Known rows, with every step that occurs:
dosaga -> nunif -> mufas -> zomo: [ 15.6  -2.1   7.1  -6.2  19.2 -21.6   4.0  -6.2  -2.8  -9.6 -11.9  -7.8
   9.1   0.8 -12.9  10.9   1.1  10.8 -20.2   5.8  10.6  -5.1 -12.3  19.2
 -12.2 -25.9]
zigolal -> dosaga -> buto -> tema -> zomo -> bisuz -> nunif: [-23.9   3.1 -21.0  15.8  -1.8 -30.1   4.0  27.8  -2.0   5.4   4.0  -0.6
  -7.8  21.9   0.6 -19.0   7.4  -8.2  26.9 -17.3 -26.6   4.9  25.1  -5.8
  -1.5   8.3]
zigolal -> dosaga: [ -5.4   1.6  13.5  -0.9 -34.0  19.0   7.0  19.5   3.8  -9.5   5.3   6.2
   0.2  -8.0  -4.0   7.7  -2.3   0.5 -25.5   6.0  16.8  -0.5 -17.2  10.5
   3.5  31.4]
tema -> zomo: [-14.0   4.0  13.6   4.4 -24.2  19.7  -4.9   5.6   2.9 -17.0  10.5   7.7
  12.9  13.5 -12.8  10.1 -14.0   1.5 -21.8   2.7   7.8   1.9 -29.0  -3.9
  -2.9 -15.4]
tema -> zomo -> bisuz -> nunif: [ -2.0   3.3  -5.0  12.9 -21.8  -8.7  -4.2  -4.3   1.9 -15.1   4.0 -13.7
  18.6   7.5  -5.3 -23.0 -10.2  -8.5   2.2 -11.1 -31.0  -4.8 -12.2  -6.8
  -3.2 -25.5]
vedos -> zigolal -> dosaga -> buto -> tema -> zomo -> bisuz: [-35.8   9.7  -0.4   7.4 -43.1 -19.2  -1.9  29.7   5.4  15.3   6.8   5.6
 -13.8  15.8   8.4   7.5  -3.9   0.9   4.1 -14.5  51.9   6.7  15.1 -30.6
   3.1  19.2]
zigolal -> dosaga -> buto -> tema -> zomo -> bisuz: [-24.3   4.8  -9.2  11.0 -17.2 -26.8   0.7  25.6  -0.8   2.5   3.5   3.7
 -11.2  15.3  -1.1   4.7   5.2  -1.4   8.3 -15.2  -0.6   6.6  24.7 -22.1
  -8.4  13.8]
nunif -> mufas -> zomo: [ 17.7  -4.4  16.8  -7.4  15.7  -3.3   2.3  -6.5  -5.2 -11.4 -11.7   5.6
  11.2  -9.5 -14.6  14.6  -1.3   9.4 -15.8   0.3  30.9  -3.3 -34.4  11.4
  -8.2 -17.2]
buto -> tema: [  2.2   0.8  15.1   3.3  -6.3  44.1  -1.6  -8.9  -1.7  -9.4  11.3  11.4
  -6.9   0.9 -12.6  -6.6 -15.0  -3.4 -18.0  -6.4   0.2   1.2 -14.1  -3.3
 -11.6  16.4]
zomo -> mufas -> nunif -> dosaga: [ 27.6   0.4   4.1 -18.3   7.3   6.3  -7.6 -26.9   4.2  -1.9  -5.4  -0.5
  -3.7 -25.6   8.0  -5.4  -2.5  -1.8  20.2   3.8  -0.5  -6.8   8.7  -0.4
   0.6   0.3]
bisuz -> nunif -> mufas -> zomo: [ 18.2  -4.6   5.7  -3.5  30.6  -4.3   5.1  -3.6  -7.4  -9.4 -12.0   2.1
  14.1  -3.7 -12.3  -8.4   0.7   2.4   2.7  -1.9   3.4  -5.5 -33.2  29.4
  -0.5 -22.7]
vedos -> zomo -> mufas -> nunif -> dosaga: [ 25.4   2.4   1.7   0.2   7.9   1.3  -2.4 -23.7   0.5   6.3 -12.1   0.2
  -2.8  -9.4  13.0 -13.3  -8.6   7.3   2.6   6.7  52.6  -9.4 -11.4   1.8
   0.2   0.4]
buto -> tema -> zomo: [-20.9   3.7   9.4   8.1  -5.4  30.8  -5.8  -0.9  -0.6 -12.7  11.3  13.3
  -0.4  27.9 -15.3  -0.1 -17.5   1.0 -14.4  -4.3   2.2   5.3 -14.8 -14.6
 -10.1 -10.0]
vedos -> zomo -> bisuz -> nunif -> mufas: [ 22.2  -3.2  -2.3  17.0   6.2 -12.9   3.0  -5.5  -4.3   6.3 -15.2 -16.7
  14.5  -8.1   5.2 -34.9  -7.1  -3.4 -10.5 -13.4  10.7 -13.9 -28.0   8.9
 -13.2  -1.8]
tema -> buto -> dosaga: [-28.2  -2.2  -2.1   0.9   0.7  25.4  -4.4  13.4   2.7 -24.0   0.6  12.3
   6.0  13.9  -8.6   4.0   1.6  -7.4  -9.3   2.3 -39.1   7.8  -4.2   3.0
   0.6   9.5]
vedos -> zigolal -> dosaga: [-15.3   6.7  22.5  -3.8 -60.6  25.9   3.8  24.0   8.3   2.9  10.4   8.1
  -2.0  -8.4   5.1  10.6 -11.3   2.9 -30.2   6.9  70.4  -0.6 -26.9   2.5
  14.8  36.1]
mufas -> nunif -> dosaga -> buto -> tema: [ 10.3  -0.9   7.0 -10.2  36.0   2.2  -0.4   9.6   5.0   2.9   8.7  23.7
 -28.0  -1.8   0.6   1.9   5.0  -4.4  21.8  -9.0   4.3   7.6  16.8   2.7
   0.2  14.9]
bisuz -> zomo -> mufas: [ 15.3   0.2  -2.7   2.0  -9.0  41.0  -2.4 -20.0  -7.4  -5.9  -6.3   3.4
  16.6 -20.5  -1.7  -5.5  -8.1  -1.6   3.0  -3.7  14.8   0.8 -16.9   7.7
  -4.2  -3.7]
zomo -> bisuz -> nunif: [ 22.6   0.8   1.9   8.0 -21.3   3.6  -0.9 -12.0   1.3 -10.6   2.6 -15.6
  13.0 -19.0  -3.5 -29.2  -8.0 -12.8   0.4 -14.3 -36.0  -9.2 -11.4   5.3
  -4.8   1.1]
dosaga -> zigolal: [  0.1  -0.3  13.1  -4.5 -27.9  26.8   1.5  10.0  -2.2   7.1  15.2  -4.8
   1.8  -9.8  -5.6  20.6   1.2   0.1 -26.8   5.9   8.8   0.5 -17.7  -7.9
   6.6  21.8]
vedos -> zigolal: [ -0.4   6.9  28.3  -3.1 -51.1  39.2  -4.7   2.5   7.9  -0.5  14.2   8.9
   4.0 -12.2  -1.1   6.8 -20.0  -0.5 -28.4   1.1  58.2  -2.7 -37.2  -2.5
   5.9  17.0]
buto -> tema -> zomo -> bisuz -> nunif -> dosaga -> zigolal: [-21.8  -4.6 -21.9   3.5   6.0 -14.6  -2.0  17.7  -5.4   5.5   7.8 -14.4
 -10.9  17.6   5.0  -5.4   8.2  -1.4  17.6  -8.2 -27.9   4.1  26.3 -32.9
   6.6 -11.9]
zomo -> mufas: [ 23.2   2.5   6.5  -3.3 -23.7  31.9  -8.5 -29.9  -3.5  -3.7  -0.9  -4.8
  11.4 -28.1  -4.3  -3.3 -11.0  -3.1   0.6  -0.1  -3.3  -7.2 -12.7  -2.4
 -11.2  12.8]
mufas -> zomo -> dosaga -> zigolal: [  0.0   1.5   7.7   1.6 -10.9  -8.1   5.3  -7.9  -2.6  26.6   7.2  -1.8
  -2.3  -5.7   2.7  34.6   9.7  10.4 -10.8  23.2  21.8   4.0   0.0 -13.7
  21.4   3.9]
bisuz -> nunif -> dosaga -> buto -> tema: [  3.2  -5.2  -8.0   1.9  32.3  15.1   2.1  27.5  -3.7   2.9  13.3  18.6
 -19.1  -2.4  -1.4  -6.3  10.4  -8.4  31.9 -13.2 -27.2   7.5  11.4  12.1
   2.3  18.8]
zigolal -> dosaga -> buto -> tema -> zomo -> bisuz -> nunif -> mufas: [-20.7  -3.6 -22.5   6.6  27.1 -38.6   1.7  28.9  -4.5  13.2  -6.3  -2.5
  -7.4  15.1   4.3 -17.1  12.1  -8.1  33.6 -20.3 -32.0   2.4  28.2  -3.9
 -10.4   6.3]
buto -> dosaga: [-11.5  -1.0   8.2   0.7 -18.9  30.9   1.0  -5.2   3.6 -20.5   5.0   5.6
   6.2   7.1  -6.0   4.8  -4.4  -0.9 -25.2   2.7  -9.4   3.6 -15.7   3.5
   4.1  11.1]

Rows:
[  8.5  -4.3  -9.4   5.0  64.7 -20.3   3.5  -4.9  -7.4  33.6  -2.4  16.1
 -13.0   1.5   2.4  -2.2  14.6  -2.5  44.0  -1.9 -25.7   5.7  18.2  13.3
   2.6   0.0]
bisuz -> nunif -> mufas -> zomo -> dosaga -> buto -> tema
[ 14.3   0.4  -4.7  -2.8   4.0  -4.8   1.1  -9.5  -4.7  25.4  -7.4  -9.7
  -8.2  -7.8  18.1   3.8   3.3  10.5  -0.3  13.1  59.5  -6.4  -0.3 -12.5
  10.9   9.9]
vedos -> zomo -> mufas -> nunif -> dosaga -> zigolal
[-30.0  -0.9 -12.1   1.5   3.6   5.3  -1.8  13.2   4.5 -21.3   1.3  -1.6
   3.1  25.2  -6.5   0.4   3.6  -5.8 -12.2   7.7 -59.8   5.6  17.1  12.1
  -4.1  -1.7]
tema -> buto -> dosaga -> nunif
[ -7.4  -4.8  -4.3  -5.5  24.8 -20.2   6.4 -10.7  -3.0 -17.6 -17.2  -7.1
   8.4  18.1  -7.7  12.2   7.7  12.9 -19.9   9.0  -8.8   0.3   0.5  16.9
  -4.5 -27.7]
buto -> dosaga -> nunif -> mufas -> zomo
[  4.1   2.0  -3.3 -12.7   7.2  -7.1 -11.0 -19.8   4.3  -4.8  -4.4   1.0
   2.7   1.1   5.8   1.4  -5.6   2.7  22.6   6.5   6.0  -2.0   7.2 -11.9
   1.5 -25.9]
tema -> zomo -> mufas -> nunif -> dosaga
[ 18.8   2.4  -0.2  25.7 -21.6  -1.1   4.4  -6.7  -2.2  -3.4  -4.8 -14.1
  13.5  -2.5   2.3 -37.9 -13.2  -3.6 -17.5 -12.4  17.7 -11.4 -28.8   6.7
  -4.9   0.8]
vedos -> zomo -> bisuz -> nunif
[-28.3   6.6  -4.6  13.4   3.3   2.9  -5.5 -13.3   5.0  16.2  16.2   1.7
  -9.9  33.6   2.9   0.3 -10.2   0.6  -3.1  15.0 -41.3   5.7  32.8 -15.1
  -5.7 -13.3]
buto -> tema -> zomo -> dosaga -> nunif
[ -2.0   3.9   3.4  -7.5 -28.0 -54.5   7.1   6.8   4.1   5.8 -21.5 -22.1
   2.9  -8.0   8.4   6.8   2.3  13.1 -20.3   3.2  61.9  -8.7   8.5  -2.4
  -0.1  -7.5]
vedos -> zigolal -> dosaga -> nunif -> mufas -> zomo -> bisuz
[  8.0   5.6   4.1   6.3  -4.8 -19.6   4.6 -19.5   3.6   9.3   2.1  -3.6
   1.5   3.0   0.1  13.3   0.3   8.4 -10.6  21.1  -7.3  -0.2  10.5   8.9
   6.0 -16.6]
mufas -> zomo -> dosaga -> nunif
[-12.2  -2.1  -8.7   4.8   5.6 -22.0  -7.4  20.6   0.3  -4.7   3.8   6.6
 -15.2   6.0  -0.2  12.7   6.4  -0.5  20.6 -18.4  -6.4   8.8  27.0 -29.7
 -11.4  -7.0]
nunif -> dosaga -> buto -> tema -> zomo -> bisuz
[ -5.5  -2.4   1.4  -7.1  -3.4 -10.1   6.7  22.3   2.0  -0.3  -4.2  -8.1
  -0.4  -2.0   1.4   5.0   4.6   2.0 -22.8   9.3 -12.0  -5.0   5.8  20.3
 -10.6  16.7]
zigolal -> dosaga -> nunif -> mufas
[  0.8   7.0  -6.4  -2.2  24.6  -3.8 -11.4 -28.2  -1.1  14.0   2.6  10.4
  -7.1  14.8  -2.3 -11.0  -7.9  -5.6  36.4  -9.0  -5.7   2.0  19.5 -14.6
 -10.9  -8.4]
dosaga -> buto -> tema -> zomo -> mufas -> nunif
[-12.6   7.3  16.9  -3.1 -49.8   8.2   4.7  40.8   8.1  16.2  12.7  14.8
  -8.4 -12.0   7.1  20.7   0.5   0.2  -8.2   0.4  71.2   4.6 -15.2   7.1
  15.1  46.1]
vedos -> zigolal -> dosaga -> buto
[  5.4  -5.1  -5.0  -3.3  32.0 -20.9   6.3  -4.4  -6.4  38.4  -1.8  -7.4
   2.0  -6.4   7.8  14.1  16.9   4.2  15.6  17.9  -8.4  -1.1   3.8   6.2
  19.6  -5.7]
bisuz -> nunif -> mufas -> zomo -> dosaga -> zigolal
[ 14.6  -4.0   1.1   1.6  34.7 -15.2   4.2 -15.3  -2.1  16.1  -5.8   4.1
   7.1  -9.0   3.3  -2.7   5.1   0.5  19.4  10.8 -17.4  -2.7  -7.6  20.0
   8.9 -14.4]
bisuz -> nunif -> mufas -> zomo -> dosaga
[-22.0  -2.3   1.1  -4.0 -22.6  25.6   4.2   6.5  -1.2  -0.2  10.1  -3.3
   0.1   7.1  -1.6  22.0   7.5   2.0 -27.6   8.7  -3.4   5.7  -6.8 -11.5
  15.1  21.0]
buto -> dosaga -> zigolal
[-38.5  -4.2  -8.9  -4.3  -3.9  17.3  -1.4  25.4  -1.8  -2.5   6.1   3.6
  -0.1  14.9  -3.9  20.7  13.9  -4.3 -11.8   8.9 -30.6  10.1   7.0 -11.1
  10.7  17.9]
tema -> buto -> dosaga -> zigolal
[ -0.3   7.5   3.2  24.1 -17.0  -3.1   4.4  -8.2   4.3  22.5   6.6  -4.7
  -1.2  10.1  12.8  -3.3  -9.5   6.7 -29.5  20.9  14.6  -4.0   0.0   7.7
  -0.5   6.8]
vedos -> zomo -> dosaga -> nunif
[ 23.7  -1.5 -11.7 -11.7  32.2  -1.5  -0.6  -2.0  -2.1   6.3  -7.9  16.4
  -4.0 -21.8  12.7   3.1  10.1  -2.8  42.6  -5.5  15.9   7.1  15.6  13.3
   7.4  -5.1]
bisuz -> zomo -> mufas -> nunif -> dosaga -> buto
[ 25.8  -6.1   0.3  -1.1   6.0  -4.8  -2.6  -9.8  -0.7  -2.8  -7.6 -16.1
  13.4 -24.3   0.1 -27.9  -3.2 -12.2   7.2 -15.9 -41.4 -11.7 -10.1   7.5
 -13.8  -1.4]
zomo -> bisuz -> nunif -> mufas
[  6.4  -1.9   4.1  -3.0  10.8  -6.4  -3.2 -11.3   5.9  22.8   2.8  -7.2
  -1.9 -11.6  10.1   6.9   1.0  -2.3  -3.7  16.3 -45.6  -4.0  22.0   8.2
  -9.8   4.7]
zomo -> dosaga -> nunif -> mufas
[ 21.0  -2.1  -6.0 -13.6  21.5  15.4  -1.2 -16.4  -0.3  -5.2 -11.6   9.3
   3.1 -18.5  10.9  -7.8  -0.7  -0.4  21.6   1.0  15.6   1.8   4.8   8.3
   6.8 -14.8]
bisuz -> zomo -> mufas -> nunif -> dosaga
[ 25.0   2.0  11.3   4.3 -24.3 -17.6   2.0 -20.4  -1.1 -21.3 -10.9  -9.9
  13.5 -16.0 -12.7   1.5  -5.3   6.0 -18.2  -8.2  25.5  -5.3 -19.4  -7.3
  -5.9 -17.4]
mufas -> zomo -> bisuz
[-12.1  -5.2  -2.4  -6.8  11.5   2.0   0.8  -4.3   3.0 -11.4  -5.0  -8.3
   5.1  11.2  -0.5   3.0   2.7   0.9 -21.1   4.7 -39.0  -1.3   7.3  13.9
  -9.8  -2.3]
buto -> dosaga -> nunif -> mufas
[-14.7   0.5  -1.6   1.8 -15.9  14.2   2.9  -5.4   4.6 -18.7   4.9  -6.7
   4.6  16.9  -3.4   0.4  -2.5   0.8 -28.4   8.0 -33.4   1.3   4.8  10.9
  -1.3   1.9]
buto -> dosaga -> nunif
[-27.6  -6.7 -13.5  -7.6  31.1  -4.1  -4.4  14.9   1.6 -13.2  -8.9  -0.5
   3.7  17.7  -3.3   2.0   9.3  -5.6  -5.2   5.6 -65.1   2.7  20.2  13.5
 -13.8  -4.9]
tema -> buto -> dosaga -> nunif -> mufas
[-14.7   0.1 -12.7 -14.9  22.5  -2.3  -8.9 -14.5  -4.1  19.2   1.4  -3.5
 -16.5  14.6   8.4   6.9   2.8   5.2  26.0   7.5   6.7   3.1  32.2 -35.2
   5.9 -10.5]
buto -> tema -> zomo -> mufas -> nunif -> dosaga -> zigolal
[ -2.1  -5.1   6.4 -11.6 -16.2  16.0   1.9  26.1  -1.9   3.1  12.6   0.5
  -9.3 -15.6   1.9  32.3  11.7   5.5 -15.9   8.5  16.4   3.7  -4.7 -11.9
  11.7  18.2]
nunif -> dosaga -> zigolal
[ 18.6  -3.9 -15.5   5.8  32.6 -34.5   4.6   8.0  -6.5  -5.6  -5.9   2.0
 -13.3  -5.2  -3.0  -8.1  15.9   0.2  40.7 -20.8  -6.4   4.2  20.7  -0.8
   0.6 -10.8]
mufas -> zomo -> bisuz -> nunif -> dosaga -> buto -> tema
[ 13.2  -6.0 -12.0  -2.7  -0.4 -36.4   8.0   9.9  -6.6  -1.6  -6.2 -19.9
   0.9 -13.8   2.3   8.0  19.6   6.8  11.0  -1.2   7.3  -2.1   4.8  -9.1
  17.7 -15.8]
mufas -> zomo -> bisuz -> nunif -> dosaga -> zigolal
[ 15.7  -1.0  15.8 -13.9   6.1   9.1  -0.1  -0.2   9.8 -12.8   4.3  11.0
  -7.3 -10.1   1.6   0.4  -3.4  -1.5  -5.0   4.6   9.7  -0.7  -7.8   8.5
   6.7   0.1]
mufas -> nunif -> dosaga
[ -3.9   2.1   6.7   0.5 -23.9   1.1   7.7  35.6   2.1   2.6   9.2  14.3
  -6.2 -11.1  -2.6  17.6   9.4  -2.4  -5.3  -1.4  18.5   4.7  -5.8  16.6
   3.9  39.2]
zigolal -> dosaga -> buto
[ 23.7  -4.1  -6.5   2.1   2.1 -28.9   5.4  -0.8  -1.8 -21.4 -10.6 -10.6
   6.7 -14.6  -2.7  -9.8   7.8   3.7  13.4  -7.7   1.4  -4.6  -5.8   5.2
   7.0 -25.7]
mufas -> zomo -> bisuz -> nunif -> dosaga
[ 22.9   3.4   1.4  -5.9   8.9  26.3  -1.1 -34.3  -1.4  -1.2  -9.8   6.0
  12.9 -13.2   3.2 -19.6 -11.5  -4.5  11.3  -1.4  15.5  -1.9  -8.4  11.5
   1.7 -11.3]
bisuz -> zomo -> mufas -> nunif
[-12.9  -2.7 -15.4   8.8  10.0  -5.0  -4.7   6.0  -0.7 -14.8   3.5  -3.6
  -5.1  15.3  -0.2 -22.0  -3.1  -4.8  19.3 -14.5 -31.5   1.6  17.2 -18.7
  -4.3 -22.3]
buto -> tema -> zomo -> bisuz -> nunif -> dosaga
[ -2.0   7.0   0.5  -2.3  14.8  13.8 -11.8 -43.6  -0.4   0.5  -1.4   3.8
  -1.0  18.8  -4.8 -22.7 -19.9  -2.9  15.6  -2.0  -6.4  -2.8   7.8 -19.3
 -10.9 -17.2]
buto -> tema -> zomo -> mufas -> nunif
